Known rows, with every way that one mark hangs from another
J_35[J_798[J_498[J_157 J_375[J_719]]] J_834]: [-2.49,+4.13,-2.14,-3.82,-1.08,-0.39,-1.75,+2.49,+0.61,-3.49,-3.32,-1.30,+0.86,+3.96,+1.06,-2.94,+2.46,-3.61,+0.57,-1.10,+1.05,+0.89]
J_798[J_834[J_35 J_157[J_498]]]: [+1.96,-2.00,+0.16,+1.81,+1.24,+0.81,+3.62,-1.88,+3.55,+2.75,+0.21,+0.07,-1.65,-4.13,-2.02,+1.58,-2.34,+3.39,-1.31,+3.00,-1.35,-4.46]
J_35[J_798 J_834[J_157[J_498[J_375[J_719]]]]]: [-1.80,+2.87,-1.72,-1.83,+0.64,-1.78,-0.28,+3.37,-1.14,-1.99,-4.16,-0.34,+0.07,+0.25,+1.03,-0.81,-1.83,-2.11,-0.12,-0.40,+0.21,-2.03]
J_35[J_798[J_498] J_834]: [-0.64,+3.32,-3.67,-2.72,+0.85,+1.00,-0.57,+3.41,+1.29,-2.21,-3.13,-1.31,-0.86,+1.63,+1.44,-2.32,+1.84,-1.33,-1.85,-2.39,+2.66,-0.72]
J_834[J_35[J_798] J_157[J_498[J_375]]]: [+1.96,-2.33,+0.30,+1.25,-1.68,+1.11,+1.65,-0.09,-0.92,-1.25,-1.23,-0.81,-2.38,-3.94,-2.22,+1.04,-1.68,+0.69,-1.27,+0.24,+0.81,+0.45]
J_35[J_798[J_498[J_375]] J_834]: [-1.86,+3.40,-2.98,-3.47,-0.37,+0.43,-0.91,+3.41,-0.20,-3.19,-3.16,-1.50,-0.23,+2.55,+1.33,-2.57,+1.94,-2.30,-0.47,-1.43,+2.01,-0.16]
J_834[J_35 J_157[J_498[J_375[J_719] J_798]]]: [+2.25,-2.84,-0.40,+2.34,-1.74,+0.24,+0.68,-1.03,-1.45,+0.85,+0.61,+0.04,-2.06,-3.46,-2.14,+1.71,-2.42,-0.71,-1.36,+0.63,-0.65,+0.17]
J_798[J_498[J_375[J_719]] J_834[J_35 J_157]]: [+1.43,-1.67,+0.71,+1.49,-2.59,+1.19,+2.72,-2.86,+3.04,+2.20,+0.38,-1.35,-2.99,-1.92,-2.32,+1.25,-1.34,-1.29,-0.42,+3.75,-3.60,-3.72]
J_834[J_35[J_798[J_498[J_375[J_719]]]] J_157]: [+1.79,-0.99,-0.08,+1.76,-3.23,+1.83,+2.00,-0.44,-0.78,+1.00,-1.70,-0.99,-3.53,-3.00,-1.95,+0.16,-1.69,-0.62,-1.18,-0.29,+1.10,+0.62]
J_834[J_35[J_798[J_498]]]: [+2.90,+0.00,-2.88,-0.84,-1.86,+3.20,+1.15,-0.53,+1.20,+0.27,-0.58,-0.21,-3.07,-1.95,-1.23,-1.50,+2.38,+1.52,-2.68,-2.13,+2.91,+1.55]
J_157[J_498[J_375[J_719] J_798[J_35]] J_834]: [+1.78,-1.61,-0.12,-0.75,+2.81,-1.85,-5.39,-1.18,-0.56,-0.42,+1.02,+1.80,-0.23,-1.50,+0.73,+4.40,+0.37,-0.31,-1.70,-1.30,-3.31,-2.15]
J_120[J_834[J_35[J_798] J_157[J_498[J_375]]]]: [+1.99,-2.37,+0.60,+1.88,-0.38,-0.15,+4.09,+1.87,+0.03,-1.01,+0.10,+0.44,+0.08,-2.65,-0.47,-2.34,-1.67,+2.39,-0.30,+0.63,-0.57,+1.24]
J_498[J_157[J_834]]: [+0.26,+1.59,+1.82,+0.17,+3.53,+0.24,-2.20,-0.56,-0.78,+2.83,+1.25,+0.52,+3.11,+1.22,+1.76,+1.15,-0.45,+2.32,+1.07,-0.65,+1.30,+0.90]
J_157[J_498[J_375[J_719] J_798[J_834]]]: [-0.19,-0.58,-1.36,-1.68,+2.09,-1.94,-1.15,-0.44,+1.32,-2.61,+2.04,+0.84,+1.16,+0.33,+0.85,+2.89,+1.48,-0.64,-0.97,+0.85,-2.90,-2.01]
J_798[J_35 J_498[J_157 J_375[J_719]] J_834]: [-0.86,-1.49,+1.97,-0.25,-1.41,+0.94,-0.07,-5.83,+5.42,+0.18,+1.35,-0.50,-2.01,+2.30,-1.01,+0.80,+4.96,-1.84,+0.12,+0.66,-3.12,-2.40]
J_120[J_834[J_157[J_498]]]: [+2.65,-2.22,+0.74,+3.70,+3.66,-0.45,+4.09,+2.12,+0.06,+1.42,+2.44,+0.85,+1.03,-2.46,+2.27,-0.33,-2.95,+2.51,-1.09,-0.07,-1.20,-0.90]
J_498[J_157[J_834] J_375[J_719] J_798]: [-4.66,+2.21,+2.44,-2.31,-0.37,-3.00,-5.43,+0.23,-2.89,-1.33,+0.82,+0.43,+4.85,+5.15,+0.60,+1.27,+0.52,-1.82,+4.33,+0.72,-0.59,+3.24]
J_498[J_157 J_798[J_834[J_35]]]: [-3.66,+0.56,+0.76,-1.37,+0.12,+0.22,-0.43,-0.34,+3.53,-1.77,+0.69,-0.74,+3.27,+3.40,-1.78,-0.29,+2.47,+2.83,+2.12,+0.76,+2.80,+2.63]
J_120[J_834[J_157]]: [+1.34,-1.08,+1.14,+3.67,+2.80,-0.32,+4.29,+2.42,-1.33,+2.84,+2.13,+0.88,+1.22,-1.55,+2.39,-1.54,-3.38,+2.80,+0.02,+0.02,+0.02,-0.48]

Rows
[-4.13,+0.76,-0.64,-1.24,-2.24,-2.61,-3.22,-0.23,-3.37,-0.37,+0.16,+1.06,-0.47,+3.26,+0.52,-0.44,+0.95,-3.50,+1.66,-0.81,-0.25,+0.35] : J_498[J_375[J_719] J_798[J_35[J_834[J_157]]]]
[-0.56,+1.40,-2.02,+0.11,+1.37,-1.88,-0.67,+2.13,-2.03,+1.18,-0.97,+0.30,+0.25,+0.18,+1.46,-0.14,-3.13,-2.54,-0.46,+0.43,-0.81,-2.59] : J_35[J_834[J_157[J_498[J_375[J_719] J_798]]]]
[-3.96,-0.81,+0.08,-1.04,-0.81,-0.60,-2.59,-0.18,-3.00,-1.64,+2.29,+0.21,+0.19,+3.08,+0.75,+0.43,+3.36,-0.48,+1.41,-1.86,+2.40,+2.20] : J_498[J_375 J_798[J_35]]
[-5.24,+2.28,+1.32,-2.35,-1.38,-2.51,-3.36,+0.14,-2.51,-2.63,+1.86,+0.19,+4.58,+6.29,+0.96,+0.03,+2.26,-2.72,+4.08,+0.14,+0.35,+4.39] : J_498[J_157 J_375[J_719] J_798]
[-2.22,+1.61,+3.28,-1.01,+1.26,-1.05,-3.04,-0.62,-3.82,+0.80,+1.55,+0.05,+4.20,+3.21,+1.43,+0.66,-0.24,+0.13,+3.92,+1.47,+0.01,+2.00] : J_498[J_157[J_834] J_375]
[-4.65,+1.01,+1.42,-1.28,+1.96,-0.28,-0.83,+0.51,+3.22,-1.94,+1.32,-1.05,+4.38,+4.33,-0.18,+0.86,+2.29,+2.56,+2.31,+0.25,+2.60,+1.98] : J_498[J_157 J_798[J_834]]
[-2.25,+1.64,+0.79,-0.80,+2.26,+0.18,+2.22,+1.53,+2.22,-0.83,-1.93,-0.84,-0.01,-0.70,+0.53,+1.31,-0.61,+3.34,+0.19,+0.17,+2.10,-2.49] : J_35[J_798[J_834[J_157]]]
[+2.05,-3.22,+0.31,+2.78,-0.17,-0.19,+3.62,+1.72,-0.33,+0.00,+1.54,+0.72,+0.56,-2.38,-0.55,-1.99,-2.06,+2.13,-0.24,+0.83,-0.85,+1.32] : J_120[J_834[J_35 J_157[J_498[J_375 J_798]]]]
[+5.43,-1.33,-1.68,-0.66,+2.87,+0.99,-2.36,-0.58,+1.36,+0.45,-1.01,+1.26,-1.32,-5.04,-0.71,+2.61,-0.53,+3.13,-3.52,-1.30,-1.00,-1.96] : J_157[J_498 J_834[J_35[J_798]]]
[+1.04,+1.04,-2.15,+1.01,+2.86,-0.58,+0.53,+2.09,-1.38,+2.44,-0.72,+0.19,-0.15,-1.17,+1.70,-0.25,-3.30,-0.90,-1.52,+0.01,+0.14,-3.31] : J_35[J_834[J_157[J_498]]]
[+4.73,-3.13,-0.71,+3.42,+0.15,+1.80,+2.32,-1.39,-0.40,+2.80,+0.82,+0.15,-2.83,-5.35,-1.54,+1.65,-2.88,+1.35,-2.83,-0.06,+0.17,-0.98] : J_834[J_35 J_157[J_498]]
[+1.39,-0.65,+0.08,+1.95,-1.69,+1.86,+2.50,+0.17,-1.13,+1.82,-1.73,-0.50,-2.81,-3.55,-1.72,-0.19,-2.51,+2.14,-0.94,-0.60,+3.18,+0.59] : J_834[J_35[J_798] J_157]
[+2.27,-1.77,-0.13,+1.04,-2.15,+0.42,+1.45,-0.70,-0.90,-0.69,-1.54,-0.08,-2.58,-3.90,-2.09,+1.09,-1.88,-0.16,-1.22,+0.34,-0.44,+0.12] : J_834[J_35[J_798] J_157[J_498[J_375[J_719]]]]
[+1.49,-1.31,+0.41,+2.46,-0.40,+0.42,+4.66,+2.26,-0.20,+1.06,-0.09,+0.71,-0.29,-2.45,-0.36,-3.26,-2.27,+3.31,-0.14,+0.08,+0.91,+1.33] : J_120[J_834[J_35[J_798] J_157]]
[+0.46,-2.24,+1.17,+0.90,-0.98,+2.80,-1.56,-4.17,+1.01,-0.26,+2.80,-1.03,-1.98,+2.49,+0.68,+0.56,+5.64,-2.65,-0.90,-3.04,+0.76,+1.74] : J_798[J_35 J_498[J_157 J_375]]
[-1.68,+2.78,+2.64,-1.50,+0.31,-2.48,-3.64,-1.60,-3.66,+2.09,+1.02,+1.42,+3.54,+3.15,+1.59,+0.56,-0.77,-1.64,+3.67,+1.70,-2.41,+1.00] : J_498[J_157[J_834] J_375[J_719]]
[+2.04,-0.17,-1.40,-0.11,-1.66,+0.17,+3.13,+0.99,+0.51,-0.17,+0.44,+1.47,-0.41,-0.70,+0.06,-4.48,+0.94,+1.39,-0.40,-0.13,-0.73,+1.82] : J_120[J_834[J_35[J_798[J_498[J_375[J_719]]]]]]
[-1.47,+2.72,+2.14,-2.35,-1.87,-1.93,-3.46,-1.83,-2.89,+0.72,-0.55,+1.38,+2.57,+2.38,-0.23,-0.69,+0.06,-1.25,+3.49,+1.71,-1.70,+2.20] : J_498[J_157[J_834[J_35[J_798]]] J_375[J_719]]
[+2.72,-2.41,+0.86,+1.81,+1.30,+3.37,-2.44,-3.93,+3.02,+2.00,+2.04,-0.47,-2.56,+0.26,+0.61,+1.73,+4.21,-0.50,-2.68,-4.06,+0.94,+0.19] : J_798[J_35 J_498[J_157[J_834]]]
[+0.36,-0.19,+0.49,-0.91,-2.74,+1.11,+1.29,-3.80,+4.58,+0.29,+0.76,-0.98,-0.65,+1.30,-2.28,-0.67,+2.45,-1.38,+0.62,+3.41,-3.12,-0.87] : J_798[J_498[J_157 J_375[J_719]] J_834[J_35]]
[-1.96,+2.87,-1.43,-1.31,-1.06,-0.33,-0.44,+3.30,-0.79,-1.95,-3.93,-1.81,-1.02,+1.36,+0.84,-1.19,-1.04,-3.63,-0.10,-0.60,+0.64,-1.27] : J_35[J_798[J_498[J_375[J_719]]] J_834[J_157]]
